What can hang from each mark:
voneb: navur taguf
taguf: gizos labal voneb
zili: labal
gizos: bilit taguf
bilit: gizos
navur: voneb
vusivo: zili
labal: taguf zili

In the rows, zero is written as 128.
Known rows, with every way that one mark hangs from another:
(zili (labal taguf)): [129 176 123 121 139 131 110 120 136 125 129 147 132 125 119 142 124 120
 145 116 132 120 135 124 140 164 126 131 131 109 121 125 124 134 136 129
 144 129 124 123 111 134 141 137 110 137 124 143 121 130 142 122 124 120
 124 110 143 127 116 123 154 141 138]
(labal (taguf gizos voneb)): [144 165 125 122 129 114 142 139 129 116 129 135 115 136 113 123 107  99
 150 137 134 116 132 112 126 118 111 145 133  82 104 120 144 127 133 125
 121 120 136 118 121 123 132 130 166 117 118 154 119 126 119 106 102 104
 137 111 112 123  94 148 178 154 137]
(voneb (taguf labal)): [125 103 127 128 139 130 138 113 106 119 140 141 126 121 129 109 128  93
 116 113 158 156 131 138 135 127 146 149 137 107 140 122 118 118 136 117
  91 136 116 135 143 120 134 102 133 121 131 157 123 129 137 129 152 129
 122 143 136 130 135 123 112 127 126]
(bilit (gizos taguf)): [130 140 148 117 115 125 131 112 157 126 112 117 126 142 131 119 122 118
 135 135 147 130 122 109 118 125 112 116 130  96 115 142 124 128 132 111
 163 141 156 112 126 129 125 144 149 123 152 126 126 122 120 131 126 132
 130 132 137 138  71  88 139 112 121]
(taguf gizos (labal zili) (voneb navur)): [132 132 139 131 140 111 172 129  89 124 133 117  99 140 136 107 100  85
 148 115 126 134 133 111 129 100 130 148 128  93 111  98 144 118 145 109
 108 133 126 125 125 129 128 141 157 118 112 181 128 115 129 111 132  96
 105 130 117 125 108 129 168 151 130]
(labal zili): [136 139 135 126 128 125 125 127 114 137 126 115 124 133 126 123 118 133
 139 127 128 138 132 130 146 131 128 128 122 136 128 118 138 130 132 120
 128 131 129 127 115 141 130 135 107 128 138 119 130 128 134 129 137 133
 106 120 128 131 142 141 136 125 132]
(labal (taguf (gizos bilit) voneb) zili): [150 189 150 111 123 110 125 141 118 116 124 119 108 151 107 115  98 119
 161 137 119 120 134 114 118 118 112 137 136  62 104 117 143 134 131 111
 174 126 144 106 107 134 129 136 162 109 130 146 127 122 114 110  97 114
 122 126 117 128  76 157 194 135 142]
(vusivo (zili (labal (taguf (gizos bilit))))): [125 204 144  96 120 114 126 124 136 121 130 136 124 141 126 130 111 105
 171 109 121  90 136 128 113 142 116 127 127  76 101 122 140 139 136 122
 180 133 146 104  98 137 151 142 134 132 129 177 111 113 145 120 102 107
 121 117 130 130  72 119 185 123 154]
(taguf labal (voneb navur)): [135 118 131 140 146 120 147 125 116 120 135 128 110 130 135 119 120  90
 128 105 130 152 131 111 123 116 139 139 136 102 125 109 126 119 143 118
 117 131 113 127 136 121 124 140 150 131 105 166 130 118 127 115 132 103
 122 134 132 122  86 123 137 172 119]
(navur (voneb (taguf gizos labal))): [125 106 139 131 153 125 153 122  91 117 143 138 110 130 143 104 109  84
 112 116 173 134 138 124 118 109 132 167 137  89 141 114 141 115 147 111
  46 133 116 132 149 135 143  98 164 105 123 173 125 117 117 120 151 115
 118 149 116 130 121 129 115 131 119]
(voneb navur (taguf gizos labal)): [116 109 136 125 141 119 169 107  89 118 137 136 116 120 146  98 114  80
 129 102 152 135 139 133 113 106 138 159 142  90 130 112 126 115 141 115
  88 137 115 135 153 120 137 117 163 110 109 190 123 121 135 116 148 105
 117 168 108 135  79 112 128 118 123]
(gizos bilit (taguf labal voneb)): [137 130 159 126 125 119 120 118 133 101 128 129 108 150 127 107 121  88
 136 132 138 146 115 102 111 119 138 122 140  35 109 136 116 125 135 107
 159 140 143 104 126 126 123 132 161 123 141 146 135 114 116 123 113 119
 137 140 148 120  90 115 161 136 132]
(navur voneb): [130 128 136 134 147 132 118 134 124 131 129 125 124 133 135 132 119 133
 116 124 133 128 131 117 125 125 126 143 130 130 135 121 141 127 137 125
  95 124 122 129 133 143 128 131 129 127 122 133 130 121 112 128 134 127
 125 129 131 128 115 125 101 150 110]
(labal (taguf (voneb navur)) zili): [143 174 132 128 140 115 124 136 122 134 120 115 120 134 113 127 100 112
 146 120 113 142 141 111 150 136 125 148 133 105 117 101 142 132 152 122
 127 126 111 117 117 135 127 156 123 134 119 145 125 124 128 109 127 108
 107 118 129 125  44 141 167 159 119]
(voneb taguf): [124 110 125 125 128 126 125 124 123 126 128 121 132 128 134 113 123  97
 122 126 149 153 131 139 133 123 130 147 134 118 137 125 123 124 133 126
 108 131 121 129 137 132 134 108 130 122 130 137 121 130 128 127 138 131
 124 142 121 139 118 128 118 117 122]
(gizos bilit taguf): [125 140 162 118 110 123 115 112 143 113 119 125 126 145 131 112 123 129
 135 134 133 119 119 112 109 128 127 119 141  68 116 144 118 133 131 113
 173 136 150 104 125 134 129 140 138 124 144 125 134 120 114 127 118 130
 134 151 138 127  80 108 142 103 132]
(vusivo (zili (labal taguf))): [126 192 118 115 130 122 115 126 139 137 131 136 132 125 130 143 122 110
 156 105 125 117 137 131 150 166 126 133 120 118 114 116 140 137 145 129
 141 132 128 114 102 137 145 145  93 147 130 150 104 121 158 126 125 116
 114  91 147 127  95 120 164 142 142]
(gizos taguf): [128 125 139 122 116 124 133 117 145 125 121 128 131 134 137 116 124 117
 132 139 136 120 121 116 130 126 125 129 135  89 119 137 121 127 134 122
 119 134 140 115 125 133 127 135 127 129 139 124 128 126 125 126 128 127
 131 123 142 124 115 108 140 110 125]
(labal taguf zili): [140 170 127 120 133 126 124 129 119 136 127 126 128 128 102 128 114 149
 137 128 126 128 139 122 158 156 129 136 134 115 128 116 140 131 141 121
 124 128 124 124 115 131 131 133 107 126 137 122 128 132 135 125 134 129
 114 114 143 127 103 150 147 131 132]
(bilit gizos): [132 143 137 125 123 129 125 125 147 128 124 115 124 137 124 131 129 121
 133 120 136 139 128 122 113 122 115 118 125 132 123 135 129 128 125 118
 174 136 146 123 128 126 127 137 148 124 141 129 128 126 124 133 127 135
 130 133 125 141  85 111 131 126 123]
(voneb navur (taguf gizos (labal zili))): [121 122 142 122 143 116 173 110  81 127 135 123 112 126 139  95 100  88
 136 104 146 141 139 134 129 116 138 161 138  93 133 103 138 115 149 108
  85 140 117 131 142 129 145 124 144 109 123 179 127 120 139 119 157 111
  97 164 117 135  93 116 139 112 126]

Rows:
[142 182 144 115 119 113 134 140 130 108 127 134 112 149 108 120 107 111
 153 136 123 114 132 114 102 111 111 137 140  55 103 126 137 131 127 119
 165 125 143 106 117 122 129 134 180 108 125 160 128 121 109 110  90 109
 142 137 109 128  57 149 183 141 141] | (labal (taguf (gizos bilit) voneb))
[128 133 157 128 134 111 154 123 105 104 134 130 101 145 139 108 110  86
 149 109 121 121 129 111  82  99 130 136 140  63 110 117 128 124 133 111
 155 132 136 118 132 119 129 142 189 113 106 188 134 111 116 110 108  96
 130 159 109 124  65 122 168 150 130] | (taguf (gizos bilit) labal (voneb navur))
[149 142 157 127 122 117 134 115 132 119 119 108 104 153 120 109 111  83
 144 127 148 161 118  99 143 114 124 124 127  73 103 124 133 122 140  91
 147 144 151 109 118 134 120 136 146 124 156 138 123 118 122 127 130 124
 112 109 152 134 106 104 162 135 127] | (bilit (gizos (taguf (labal zili) voneb)))
[124 134 150 110 116 118 135 119 117 110 129 125 122 140 138  99 113  99
 139 125 149 130 130 138  98 100 122 144 138  75 123 130 125 127 126 116
 145 132 144 117 134 127 140 113 171 104 135 157 127 125 118 120 117 124
 133 173  97 139  85 126 144  91 140] | (voneb (taguf (gizos bilit)))
[130 143 160 118 130 122 152 119  93 118 136 130 103 143 120 108 115 135
 145 119 129 111 128 120 113 119 137 131 136  77 120 121 133 125 127 105
 154 139 144 122 121 126 136 125 153 107 134 156 137 121 128 129 125 120
 112 146 127 129 135 136 153 116 146] | (taguf (gizos bilit) (labal zili))
[133 193 118 112 127 106 131 137 135 124 130 132 116 141 135 133 108  62
 177 118 130 117 135 119 138 128 108 139 114  85  88 108 151 134 142 125
 133 126 142 106  95 137 144 135 136 139 121 174  97 112 144 110  97  97
 119  87 125 121 104 125 203 153 149] | (vusivo (zili (labal (taguf gizos voneb))))
[143 129 133 136 142 121 133 134 103 123 134 121 106 140 120 118 115  92
 135 124 133 158 127 117 153 121 141 136 124 103 119 109 135 121 138 109
 118 134 125 126 116 132 122 123 129 127 131 140 126 122 129 126 132 119
 107 107 144 123 152 144 151 159 133] | (taguf (labal zili) voneb)
[125 132 156 122 126 124 153 122  95 109 140 144 108 136 124 110 124 120
 139 117 134 106 126 121  96 111 136 125 140  76 118 131 125 124 120 112
 149 136 144 123 130 118 135 122 173 107 125 165 136 120 121 125 117 115
 132 156 122 126 124 129 146 118 142] | (taguf (gizos bilit) labal)
[138 135 157 116 112 114 108 131 153 106 116 116 117 158 131 111 114  96
 146 142 126 141 116 105 110 106 121 122 136  52 103 138 120 131 132 113
 171 131 148  99 117 138 120 137 152 126 142 130 130 117 104 118 102 121
 139 139 133 126  76 115 167 122 131] | (gizos bilit (taguf voneb))
[140 144 160 124 129 115 142 131  94 109 132 120  94 154 121 107 107  98
 153 128 128 133 124 114 116  98 130 130 129  69 104 114 137 124 129 103
 150 135 146 115 115 132 127 123 169 110 132 161 130 117 117 120 112 112
 114 130 116 125 126 145 178 137 145] | (taguf (gizos bilit) (labal zili) voneb)
[141 136 165 121 121 116 117 120 120 108 124 116 103 156 123 103 112  91
 143 131 133 154 118 103 131 119 140 125 134  43 107 123 124 126 141  99
 160 144 145 103 112 138 123 134 143 124 150 141 134 115 117 123 120 123
 116 128 147 124 102 124 167 134 134] | (gizos bilit (taguf (labal zili) voneb))
[143 181 133 119 133 108 157 133 109 128 123 116 112 140 121 115  91 110
 158 127 118 118 141 113 137 119 117 152 134  90 109  99 151 127 150 119
 122 124 125 115 116 132 132 155 146 121 115 164 122 121 123 102 116  97
 109 119 114 127  58 140 188 146 130] | (labal (taguf gizos (voneb navur)) zili)
[137 134 148 132 138 113 147 110 111 124 122 113 108 143 139 102 106  87
 140 118 127 151 125 101 144 123 138 141 135  71 111 107 132 121 156 104
 107 141 123 113 122 138 123 149 127 131 132 151 130 113 125 114 141 105
 102 126 145 121  88 111 159 148 119] | (gizos (taguf (labal zili) (voneb navur)))
[129 117 139 121 138 119 160 114  82 123 139 130 111 132 131  97 110  91
 136 120 160 141 136 136 142 110 139 153 132  94 127 111 136 117 139 106
  86 139 126 131 134 130 143 102 141 110 137 164 121 125 136 125 149 121
 102 145 121 134 154 133 142 106 138] | (voneb (taguf gizos (labal zili)))
[127 128 162 121 120 125 129 103 123 110 131 139 117 137 119 109 126 122
 129 123 138 128 118 111 110 129 142 121 146  57 119 141 113 126 131 108
 161 142 143 114 130 124 126 135 149 122 144 140 141 119 122 130 125 129
 134 145 150 121  99 107 136 112 133] | (gizos bilit (taguf labal))
[123 142 153 117 122 108 145 139 124 112 123 116 110 151 149 112 106  97
 154 117 114 122 129 113  84  92 114 136 133  72 107 121 130 128 132 121
 172 128 139 110 127 129 125 148 183 115 112 171 131 112 107 105 101 100
 133 160  89 129  38 124 177 139 126] | (taguf (gizos bilit) (voneb navur))
[132 110 140 136 156 130 122 118  90 132 140 121 111 128 135 109 108  99
 109 108 162 162 139 123 153 132 147 162 134 108 147 104 139 120 153 104
  62 135 104 133 140 145 134 105 112 119 131 148 126 120 127 131 165 127
  99 139 143 135 128 138  95 139 111] | (navur (voneb (taguf (labal zili))))
[150 176 130 119 130 112 143 142 114 125 123 122 112 145 113 119  99 107
 158 139 129 118 137 119 144 119 112 144 129  86 103 110 151 129 136 117
 112 121 136 116 109 136 131 128 146 118 128 148 121 127 123 109 109 111
 117 106 120 128  98 155 187 140 138] | (labal (taguf gizos voneb) zili)
[132 113 134 130 142 127 133 110  91 128 138 126 117 129 123 105 120  96
 124 112 153 167 134 137 153 130 148 146 133 113 139 111 128 120 144 108
  97 139 116 131 133 131 138 105 115 118 141 144 122 129 141 133 157 136
 102 139 139 134 144 135 120 114 128] | (voneb (taguf (labal zili)))
[133 147 151 126 119 113 134 125 159 121 109  98 118 150 144 117 111  88
 141 124 133 147 125  99 110 106 109 129 132  83 102 128 126 126 140 112
 169 137 149 105 128 132 117 162 156 128 132 149 125 112 114 115 118 109
 126 136 119 135   4  82 159 139 109] | (bilit (gizos (taguf (voneb navur))))
[125 196 122 108 127 115 140 125 128 133 131 141 124 130 135 134 113 102
 168 108 129  95 137 130 137 145 115 135 120 101 101 114 149 134 143 126
 129 130 139 113 101 134 151 136 122 138 123 170 104 115 151 118 111 104
 115  96 137 129 103 119 184 131 151] | (vusivo (zili (labal (taguf gizos))))
[113 130 153 110 122 113 143 114 117 116 122 118 123 139 146  97 107  98
 140 111 134 130 136 133  87  99 121 149 144  77 129 123 121 128 134 119
 146 133 132 117 143 126 138 133 169 107 119 174 130 120 118 113 124 112
 123 187  90 139  30 116 141 101 126] | (voneb navur (taguf (gizos bilit)))
[141 183 125 118 136 113 130 133 128 114 129 142 113 138 130 132 108  81
 167 130 133 113 131 120 127 132 110 137 126  75  97 116 137 129 132 124
 136 125 136 113 108 134 139 132 151 124 114 166 110 124 126 107  96  99
 129  99 119 122 132 132 203 158 144] | (zili (labal (taguf gizos voneb)))
[129 190 128 118 141 110 139 126 126 115 125 131 115 135 136 132 102  79
 161 114 122 109 138 118 120 130 113 145 129  80 100 111 136 130 144 127
 131 128 127 113 117 134 140 150 155 130 100 184 115 116 127 100 106  87
 122 118 108 123  63 119 198 168 136] | (zili (labal (taguf gizos (voneb navur))))
[128 189 126 112 132 122 135 119 118 120 130 145 121 129 121 134 117 116
 155 121 133  93 136 126 127 147 117 135 129  91 112 125 134 131 130 126
 135 129 136 121 115 133 145 132 139 121 115 162 118 127 140 116 111 109
 126 107 127 125 126 123 177 141 146] | (zili (labal (taguf gizos)))
[135 176 145 106 122 122 133 130 127 117 127 143 121 138 107 120 114 138
 150 129 130  94 136 124 101 128 117 129 144  70 118 132 135 134 124 122
 173 129 146 113 123 121 139 133 165 110 129 155 132 128 120 118 104 115
 140 146 119 129  63 140 163 120 144] | (labal (taguf (gizos bilit)))
